Every row comes from one small tree of marks. The marks that hang from a mark follow it in brackets, in the order of their numbers. Every link used is in the known rows. Which tree was each row made from?
(in the rows, 128 means zero)
Known rows
k_421{k_42{k_693}}: [109 138 108 119 116 126  98 133 123 148 148 121 145 103  97  97 140 173
 133 140 143 131 118 124 111 128 125 129 114 110 130 146 157  93 120 120
 120 140 145 155 132 141 123 158 119 137 138 128 136 116 122 161 139 123
 121 109 100 122 152 113 174 132]
k_517{k_259{k_247 k_421{k_42{k_693}}}}: [121 151 112 125 147 120  96 102 120 162 105 125 145 102 127  99 108 161
 106  92 110 114 138 124 131 147 125 154 131 103 160 134 157 111 136 143
 129 177 138 153 153 136 128 112 141 130  99 149 101 109 188 112 159 119
 125 153  95 157 143 122 142 129]
k_259{k_251 k_421 k_668{k_42 k_415}}: [146 128  85 110 125  48  50 142 139 159 131 155 100  85 123  97 109 137
 174  41 123 114 102 110 106 140 155 118 182 101 223 149 115 125 148 177
 122 150 123 148 207 124  92  87 130 134 144 116 104  65 161 135 125  66
 147 103 124 163 112 137 103  95]
k_517{k_259{k_247 k_421{k_42} k_668}}: [132 156  98 127 159 100 100  91 133 153 108 139 132  92 124  95  82 144
 118  69 116 105 125 118 132 148 131 146 140 109 152 137 152 125 139 168
 123 167 137 146 161 133 133  89 149 119  89 152  88 100 210 110 146 109
 133 149  85 174 132 137 116 124]
k_668{k_42 k_415{k_412}}: [137 126  86 139 114 138  90 137 102 166 130 112 105 113 116 142 138 157
 157 116 148 111 133 105 122 113 116 119 123 145 177 172 159 107 117 134
 155 123 127 157 134  97 123 129 116 120 160  92 152 129  70 123 133 145
 148  89 141 113 102 108 114 152]
k_517{k_259{k_668}}: [136 146 114 130 143 111 116  97 119 148 113 127 138 108 118 118  80 136
 121  99 131 117 136 129 137 149 135 144 137 125 132 132 140 127 141 158
 121 140 128 129 123 129 128  91 159 109 106 133  97 116 181 107 136 131
 134 158 100 157 123 146 114 124]
k_408{k_251 k_388}: [164 124 136 112 139 102 110 120 123 156 128 130 165 111 132  91 132 113
 133 136 157 100 106 137 122 114 132 124 111 124 132 138 135  94 151 129
 159 112 128 128 176 109  97 147 141 120 115 137 118 122 119 121 130 139
 169 118 151 167 124 119 134 106]
k_259{k_247 k_251 k_421{k_42} k_517 k_668}: [128 154  94 110 168  30  47 120 182 130 121 207 138  99 115  48 103 120
 165  12  92 108 112 110 119 122 141 136 181  94 183 169 139 115 152 171
 122 195 129 125 227 146 119  67 116 144 104 158  66  78 223 124 130  58
 126 107  76 225 142 132 109  89]
k_247{k_259{k_421 k_517 k_668{k_42}}}: [117 135 111 135 150  62  73 136 140 157 127 168 139 119 170 122  97 134
 153  55 109 120 141 122 157 147 144 117 184 133 162 112 130  88 129 152
 134 133 108 123 182 135 127  74 114 154 133 154 137 118 170 116 134  98
 111 119  94 178 114 143 118 125]
k_941{k_42}: [113 117 129 120 115 140 121 111 129 117 117 135 127 122 114 130 131 141
 129 127 138 125 107 112 157 151 115 106 119 124 146 125 139 136  98 101
 136 148 130 142 104 131 127 134 126 122 132 134 144 113 142 135 141 122
 116 110 138 134 131 135 133 118]
k_247{k_259{k_251 k_421 k_517 k_668}}: [118 129 129 119 151  51  65 132 147 149 125 178 145 113 162 102  97 126
 161  40  99 134 139 124 154 156 148 122 190 119 167 112 115 100 133 161
 122 135 103 114 196 143 113  68 115 161 133 152 119 109 188 119 137  87
 117 120 101 199 114 136 121 100]
k_517{k_259{k_251 k_421{k_42} k_668}}: [139 135 108 115 145  79  78 107 114 156 114 139 147  82 111  84  87 149
 134  65 121 118 119 123 116 156 140 152 162  89 179 140 128 122 148 168
 105 161 122 148 172 133 106  91 146 118 104 142  82  93 199 128 156  90
 144 141  98 173 137 138 123 101]
k_247{k_259{k_251 k_421 k_517 k_668{k_42}}}: [122 127 114 128 150  46  57 134 139 161 126 179 146 110 155 100  97 131
 170  41  99 125 141 116 146 147 145 121 191 123 180 116 121  88 137 160
 124 138 104 125 199 142 108  72 111 159 134 150 128 108 181 122 141  85
 114 117  90 190 113 140 125 106]
k_408{k_251}: [136 122 134 113 135 107 120 107 130 145 135 130 153 113 130  93 112 135
 125 155 147 123 110 122 127 114 133 115 142 112 131 131 116 112 141 130
 147 107 121 129 158 116  98 153 126 126 116 132 115 123 126 115 131 136
 143 125 127 164 119 128 125 116]
k_668{k_42{k_693} k_415{k_412 k_421}}: [107 133  76 146  92 113  61 135  97 173 129 100 121 116 132 130 127 190
 162 128 151 121 122 103 123 129 128 116 122 141 178 168 166  90 115 116
 176 132 151 137 141  96 139 141 104 123 172  86 143 101  43 117 125 142
 138  97 143 108  99  98 133 161]
k_247{k_259{k_421{k_42} k_668}}: [115 131 112 126 147  87  97 127 133 153 137 144 129  92 160 117  99 145
 144  73 122 128 125 120 147 160 142 112 163 122 142 104 129 107 115 161
 120 115 119 143 174 140 129  99 113 153 128 149 145 114 172 139 139  99
 124 112  98 162 113 132 131 124]
k_421{k_42}: [128 130 106 133 122 133 117 130 116 133 143 123 142 100 100 108 133 150
 129 135 145 117 116 122 111 118 119 129 124 111 130 144 146 116 118 127
 114 136 132 163 135 127 128 152 117 124 125 129 137 127 123 158 149 123
 137 100 106 119 146 125 149 130]
k_517{k_259{k_251 k_421}}: [139 126 132 118 139 100  88 115 104 155 103 128 150 105 128 103 106 143
 119  81 109 125 136 130 123 156 135 158 157  92 185 126 120 121 149 148
 114 164 115 141 164 129 104 101 145 123 110 141  90 108 178 114 163 104
 139 155 122 160 136 132 127 105]
k_247{k_259{k_251 k_517}}: [119 125 140 132 139  94  86 133 128 150 124 162 159 127 148 114 115 127
 154  86 104 137 159 124 156 139 132 127 162 131 147 111 128  95 126 135
 122 132 102 124 164 143 113  98 113 160 139 140 140 137 154 119 150 123
 114 123 100 173 117 127 146 110]
k_42{k_693}: [101 140 132 112 117 119 103 133 138 149 135 126 133 132 120 113 137 161
 134 134 125 148 131 132 129 141 137 128 115 125 127 129 143  97 130 116
 135 134 147 118 123 149 119 137 130 150 146 126 127 112 127 130 114 127
 105 142 120 131 134 110 165 129]
k_813{k_408{k_251}}: [130 119 146 114 160 107 112 117 117 135 108 128 172 118 137  93 103 145
 117 154 144 113  97 140 118 120 144 128 145 144 117 122 143 125 119 142
 163 107 123 150 166 137 130 138  97 118 106 118 119 114 119 138 130 138
 152 120 117 134 110 104 112 128]
k_517{k_259}: [134 137 128 135 134 134 122 105 103 149 108 114 148 119 122 126 100 141
 109 120 127 120 145 132 135 144 126 151 129 121 139 127 140 124 137 136
 125 147 122 139 117 123 124 112 152 114 110 133 109 131 157 108 153 142
 132 156 113 139 133 137 128 127]
k_247{k_259{k_251 k_517 k_668{k_42{k_693}}}}: [115 136 111 130 144  62  64 126 138 167 133 175 152 117 136  99  97 140
 177  68 106 132 150 115 151 140 145 120 165 139 151 121 139  77 134 151
 122 128 113 121 171 153 106  85 119 162 142 138 136 117 171 122 131 108
 100 126  75 185 110 135 147 109]
k_668{k_42{k_693} k_415{k_412}}: [119 133  89 128 107 132  73 140 108 181 136 109 108 116 110 130 145 179
 162 120 145 125 136 108 121 124 122 120 115 142 175 172 170  85 119 125
 160 129 139 150 131 112 118 135 118 135 173  91 151 117  70 124 124 144
 131 100 135 114 106  95 140 153]
k_415{k_412 k_421{k_42{k_693}}}: [ 89 121  98 140 121 112  87 109 100 131 125 105 156 111 130  93 116 189
 149 134 145 136 105 107 121 139 121 133 107 124 119 170 152  98 106 107
 153 123 159 107 144 105 170 148  80 117 137 116 114 117  65 132 133 130
 139  99 135 131 119  88 135 162]
k_259{k_247 k_421 k_517 k_668}: [120 163 105 118 172  48  79 119 192 121 112 196 120 130 153  93  97 108
 140  26  94 108 122 123 146 130 142 128 174 123 156 150 137 126 147 162
 148 181 132  98 197 136 146  51 127 137 106 162  75  90 212  94 108  80
 118 128  97 213 130 139  83 116]
k_388{k_408}: [119  87 122 119 148 112 108 133 125 122 147  94 136 103 140 139 107 140
 123 141 130 125 131 143 138 135 144 130 111 143 117 120 142 103 112 150
 133 126 119 135 145 111 154 127 134 132 116 114 116 122 130 138 131 134
  90 117 137 133 119 145 127 116]
k_517{k_259{k_251}}: [141 130 130 126 133 119 105 106 101 154 107 125 155 109 109 105 102 139
 126 107 117 126 145 126 126 145 128 157 135 109 158 131 132 122 145 143
 113 152 118 139 136 132 106 111 150 119 112 130 100 122 168 116 158 129
 135 156 110 151 131 133 137 108]

Write each row's tree
[132 147 122 129 153 122 110 101 122 152  97 128 135 114 144 114 101 138
 104  86 102 113 142 125 138 148 126 154 136 113 159 126 143 127 142 148
 133 172 130 139 151 129 130  97 148 126  94 151  96 116 191  98 153 123
 129 161 111 160 131 129 120 127]
k_517{k_259{k_247 k_421}}
[113 142  94 140  81 121  86 141 112 146 138  95 124 104 136 138 124 169
 130 137 162 117 112 120 126 135 135 109 135 119 163 143 151 133 110 123
 158 144 144 150 143  97 144 146 116 121 160  97 135  92  70 130 137 139
 155  93 143 104 120 116 132 138]
k_668{k_415{k_421{k_42{k_693}}}}
[107 134  95 135  96 129  83 130 104 146 131  95 122 105 133 128 127 180
 142 127 162 125 114 112 127 139 125 117 121 125 153 168 156 120 102 122
 164 130 145 136 142  91 156 139 103 118 161  92 129 108  54 125 134 145
 161  84 154 118 109  95 123 152]
k_668{k_415{k_412 k_421{k_42{k_693}}}}
[119 149 126 125 159  81  85 134 168 124 106 177 135 142 161 106 129 115
 121  56  88 112 136 126 142 121 127 139 163 118 169 143 138 119 142 132
 150 192 125 113 190 130 142  82 116 144 110 163  94 111 177  96 131  96
 117 127 116 186 142 125 103 123]
k_259{k_247 k_421 k_517}
[114 165  85 123 164  36  54 123 186 147 117 196 123 129 142  83 102 133
 156  29  93 106 123 115 136 122 144 126 171 127 175 156 154  92 153 156
 152 188 141 108 198 143 133  63 125 147 115 158  86  82 202  99 104  78
  98 131  79 204 132 136 106 123]
k_259{k_247 k_421 k_517 k_668{k_42{k_693}}}
[131 118 140 110 137  52  53 153 143 128 112 176 155 131 141  87 135 123
 145  50  96 128 128 133 119 133 142 145 193  90 207 145 104 111 153 133
 125 182 104 115 205 129 103  88 114 141 132 149  85 101 159 121 146  71
 131 117 133 185 149 128 114  90]
k_259{k_251 k_421 k_517}
[150 120 148 113 163 105 104 125 112 143 101 127 181 116 138  92 117 127
 123 141 151  97  93 149 114 121 143 132 124 152 116 128 155 112 126 142
 171 110 130 149 179 132 130 134 109 113 106 123 121 113 114 140 128 141
 170 114 133 138 115 100 119 123]
k_813{k_408{k_251 k_388}}
[129 146 125 125 152  89  84 118 162 127 111 189 149 140 115  81 125 107
 154  73  87 120 146 116 134 103 123 143 144 127 152 157 144 117 148 135
 133 182 123 114 175 145 118  93 125 147 113 142  91 118 179 101 133 113
 112 128  91 195 134 122 128  99]
k_259{k_247 k_251 k_517}
[125 142  86 134  91 123  75 149 116 182 141 111 109 115 114 140 141 170
 150 130 146 116 133 116 120 119 132 112 129 135 185 147 164  95 127 126
 152 141 138 165 131 118 107 142 133 137 171  95 157 102  83 130 127 139
 126 109 123 101 119 119 151 140]
k_668{k_42{k_693} k_415}
[115 130 122 125 149  86 102 126 138 151 131 148 122 107 173 126  95 135
 144  69 114 134 130 123 156 165 146 111 164 129 141  96 118 112 120 162
 125 112 119 125 171 141 129  87 118 155 131 149 140 116 175 124 129 103
 119 125 111 167 104 134 121 123]
k_247{k_259{k_421 k_668}}
[138 143 123 128 149 126 109  90 116 156  99 138 145 111 111  97  98 132
 126  98 102 119 149 117 133 136 123 157 122 118 149 135 148 125 146 149
 120 164 128 140 142 141 114 104 151 126  96 136  94 120 191 103 154 133
 126 163  92 166 126 127 136 110]
k_517{k_259{k_247 k_251}}
[123 142 104 124 150 112 106 120 147 134 123 145 120 103 140  96 130 139
 120  85 107 110 113 114 122 126 121 132 134 105 159 140 145 125 127 142
 129 169 142 153 180 135 138 123 112 141 104 154 116 105 172 132 143  95
 129 113 108 153 140 117 129 128]
k_259{k_247 k_421{k_42}}
[109 123 133 121 137  73  56 144 129 161 130 162 163 111 152  95 125 153
 152  67 102 138 145 123 145 151 137 130 176 106 175 116 130  78 126 134
 118 149 107 138 193 145 108 104 102 170 143 151 135 119 161 136 159  95
 115 111 100 176 133 117 159 108]
k_247{k_259{k_251 k_421{k_42{k_693}} k_517}}
[118 120 142 123 143  74  70 142 130 152 119 165 156 121 167 110 118 131
 149  62  96 138 151 126 152 151 139 129 182 114 176 106 116  94 131 138
 123 144  99 125 191 139 111  89 107 165 138 152 132 123 165 119 153  98
 119 118 113 180 121 125 136 105]
k_247{k_259{k_251 k_421 k_517}}
[113 160  89 134 111  60  63 139 154 134 136 152 135 120 129 115  98 145
 150  83 151 112 117 126 139 130 148 111 168 128 151 161 150 119 128 144
 159 157 134 111 158 108 147  88 127 120 151 116 100  85 123 112 111 117
 140  99 112 166 126 139 103 126]
k_259{k_517 k_668{k_415{k_421{k_42{k_693}}}}}
[120 113 128 123 138  97  84 135 115 159 132 143 144  93 153 104 121 148
 149  81 108 136 134 117 137 154 136 125 161 107 169 103 120  98 121 145
 109 127 111 153 185 143 108 118 104 162 133 146 147 120 160 146 161  96
 125 111 108 157 121 120 155 109]
k_247{k_259{k_251 k_421{k_42}}}
[136 157  96 132 136 100  94  86 126 157 105 136 129  96 117 100  72 137
 139  78 120 110 133 112 138 144 138 140 137 123 157 144 151 140 141 170
 134 161 137 133 154 126 126  85 155 117 106 120  83  91 188  94 139 130
 141 150  94 175 108 134 114 109]
k_517{k_259{k_247 k_251 k_668{k_415{k_421}}}}
[114 143 100 134 128 103  92 126 130 175 142 136 117 105 146 136  98 151
 161  97 131 128 142 114 156 150 142 101 144 149 140 109 150  96 115 157
 136 105 125 142 144 139 121 102 127 154 152 121 163 115 143 124 124 132
 114 118  95 147  95 129 142 132]
k_247{k_259{k_668{k_42{k_693} k_415}}}
[116 129 105 140 101 131  98 129 107 138 121  99 114 118 148 142 121 156
 140 122 154 125 119 115 137 138 126 117 128 135 152 159 142 139 107 126
 169 125 140 123 139  84 157 124 107 112 158  92 124 115  57 109 129 148
 165  92 167 121  97 102  99 151]
k_668{k_415{k_412 k_421}}
[137 149 101 118 159  86  84  91 130 156 107 150 138  83 112  74  82 144
 135  55 106 110 124 114 123 147 134 151 148  98 170 144 144 124 147 174
 113 173 132 147 179 140 115  86 147 124  90 147  78  92 222 116 151  95
 134 148  81 188 132 135 124 103]
k_517{k_259{k_247 k_251 k_421{k_42} k_668}}
[129 167  80 142 162  69  90 108 176 136 121 193 127 134 117  96  92 111
 159  64 107  95 134 109 141  98 130 123 147 152 134 162 163 107 146 155
 147 166 137 112 163 139 139  72 133 131 108 143 100 108 188  98 104 113
 102 126  65 192 122 146 101 128]
k_259{k_247 k_517 k_668{k_42}}
[134 150  88 120 169  20  42 119 179 142 111 212 129 115 128  60  98 113
 177   7  82 102 121 106 122 115 144 135 185 114 201 163 135 106 164 170
 132 191 126 115 228 146 110  56 122 146 108 154  74  76 219 106 119  57
 111 123  78 220 127 140 101  94]
k_259{k_247 k_251 k_421 k_517 k_668{k_42}}
[121 123 124 116 148  71  84 125 137 154 127 158 128  98 160 105  97 132
 161  55 103 139 130 118 148 165 148 117 170 119 160 102 111 111 128 167
 113 116 113 127 189 148 111  85 118 160 132 144 129 107 185 130 136  88
 122 125 105 178 103 131 129 103]
k_247{k_259{k_251 k_421 k_668}}
[116 143  97 151 127  77  77 131 130 160 132 152 138 119 163 137  88 140
 159  82 131 115 146 115 163 139 141 105 171 150 150 117 147  97 119 148
 149 126 116 127 160 119 136  84 116 142 147 128 149 116 134 109 132 130
 122 109  96 161  98 143 118 132]
k_247{k_259{k_517 k_668{k_42 k_415{k_421}}}}
[132 132  73 164  81 111  82 140  99 159 130 100 117 114 141 150 117 158
 146 135 156  97 119 108 121 115 133 109 146 137 189 143 149 121 122 127
 163 141 137 157 147  88 135 140 117 115 157  93 149  94  60 121 139 137
 149  95 138  91 106 133 117 146]
k_668{k_42 k_415{k_421}}
[124 170  97 119 152  56  69 132 191 132 116 184 103 122 156 109 103 115
 141  24 109 104 121 123 148 131 144 117 179 123 179 157 145 137 140 169
 161 185 131 114 198 121 144  51 132 136 123 143  85  82 190  89 109  92
 135 111 111 204 121 135  76 116]
k_259{k_247 k_421 k_517 k_668{k_415}}
[131 141  94 127 150  31  58 143 158 136 123 179 135 127 142 103 103 125
 152  40 117 104 115 126 125 126 148 127 196 116 187 150 123 102 153 151
 139 167 117 113 192 122 125  66 123 127 126 150  96  92 168 116 117  71
 122 115 107 181 137 152  89 120]
k_259{k_421 k_517 k_668{k_42}}
[136 141  97 105 129  30  29 154 156 140 133 178 133  90 117  79 114 138
 165  22 128 113 106 123 113 136 150 124 204  82 217 169 125 121 146 168
 126 181 111 141 221 119 106  74 122 132 143 131  83  69 168 137 139  63
 155  81 114 196 139 135 102  86]
k_259{k_251 k_421{k_42} k_517 k_668{k_415}}
[118 128 117 121 150  54  60 134 140 151 131 174 152  99 149  92 100 137
 162  44 107 130 133 120 145 152 145 123 188 111 169 119 125  94 130 160
 114 140 106 132 200 144 115  79 109 159 132 153 124 109 185 133 146  86
 122 107  89 195 122 133 131 101]
k_247{k_259{k_251 k_421{k_42} k_517 k_668}}
[140 159  88 132 147  98  89 101 128 168 107 133 114  97 134 117  82 143
 126  65 117  99 132 115 136 144 135 138 149 122 179 139 155 126 143 171
 141 168 133 151 161 122 126  79 155 118 105 134  98  93 192  97 141 116
 135 147  98 164 115 139 103 127]
k_517{k_259{k_247 k_421 k_668{k_42 k_415}}}
[123 129 122 124 135  74  70 155 137 126 126 155 157 123 141 104 137 140
 123  75 122 113 121 136 121 127 130 138 181  93 182 148 129 105 136 124
 133 180 114 137 185 116 131 106 107 131 128 153 108 112 140 134 152  87
 136 100 124 160 163 130 119 123]
k_259{k_421{k_42} k_517}
[127 153 109 106 171  29  54 119 189 127 111 212 128 119 135  63  99 107
 163   7  80 116 119 116 133 129 148 134 183 106 181 157 126 123 158 171
 132 190 126 100 223 147 118  51 125 147 106 156  61  79 227 103 115  63
 118 127  92 233 129 134  94  86]
k_259{k_247 k_251 k_421 k_517 k_668}
[123 155  99 114 167  77 106 106 179 129 118 167  95 108 150  97  97 118
 139  48 101 115 106 114 136 141 142 120 149 122 144 134 130 141 138 173
 136 152 146 114 185 143 141  77 130 139 101 151  91  86 209 111 104  83
 122 134 105 186 114 132  95 118]
k_259{k_247 k_421 k_668}
[116 162  80 132 142 106 110  95 160 133 121 144  92 109 136 114  86 132
 155  80 129 113 112 102 146 130 132 109 118 150 120 162 158 149 116 166
 164 132 157 110 153 117 164  88 125 123 122 112 102  94 145  96  99 132
 139 113 114 170  86 116  87 141]
k_259{k_247 k_668{k_415{k_412 k_421}}}
[132 160 101 106 152  37  44 131 188 138 114 200 111 111 137  81 103 113
 163   4  94 111 121 115 134 130 149 124 187 108 204 164 134 134 151 179
 145 192 125 117 225 133 117  49 131 146 127 138  69  70 206  99 117  74
 137 110 106 223 120 129  87  87]
k_259{k_247 k_251 k_421 k_517 k_668{k_415}}
[132 160 106 132 157 117 122  80 134 150 106 139 128 110 118 110  76 129
 122  90 116 111 139 120 144 141 129 143 123 132 122 136 156 131 140 164
 130 152 137 128 130 137 135  86 160 118  92 139  92 114 204  96 132 136
 123 165  84 172 119 140 115 126]
k_517{k_259{k_247 k_668}}
[107 171  92 113 163  47  58 122 188 135 127 191 133 113 132  70 106 140
 144  35 104 109 114 121 133 128 142 128 165 109 158 163 157 102 141 156
 142 190 144 118 200 146 142  72 119 145 113 162  80  83 207 116 115  76
 111 114  77 208 147 129 117 118]
k_259{k_247 k_421{k_42{k_693}} k_517 k_668}
[130 161  99 113 158  70  66 111 178 137 117 196 117 118 105  79 102 113
 179  33 104 117 133 106 142 116 131 126 148 136 156 188 157 128 139 170
 147 166 129 105 183 131 128  58 130 138 128 119  77 100 181  94 108 112
 134 109  95 221 104 117  94 102]
k_259{k_247 k_251 k_517 k_668{k_415{k_412}}}
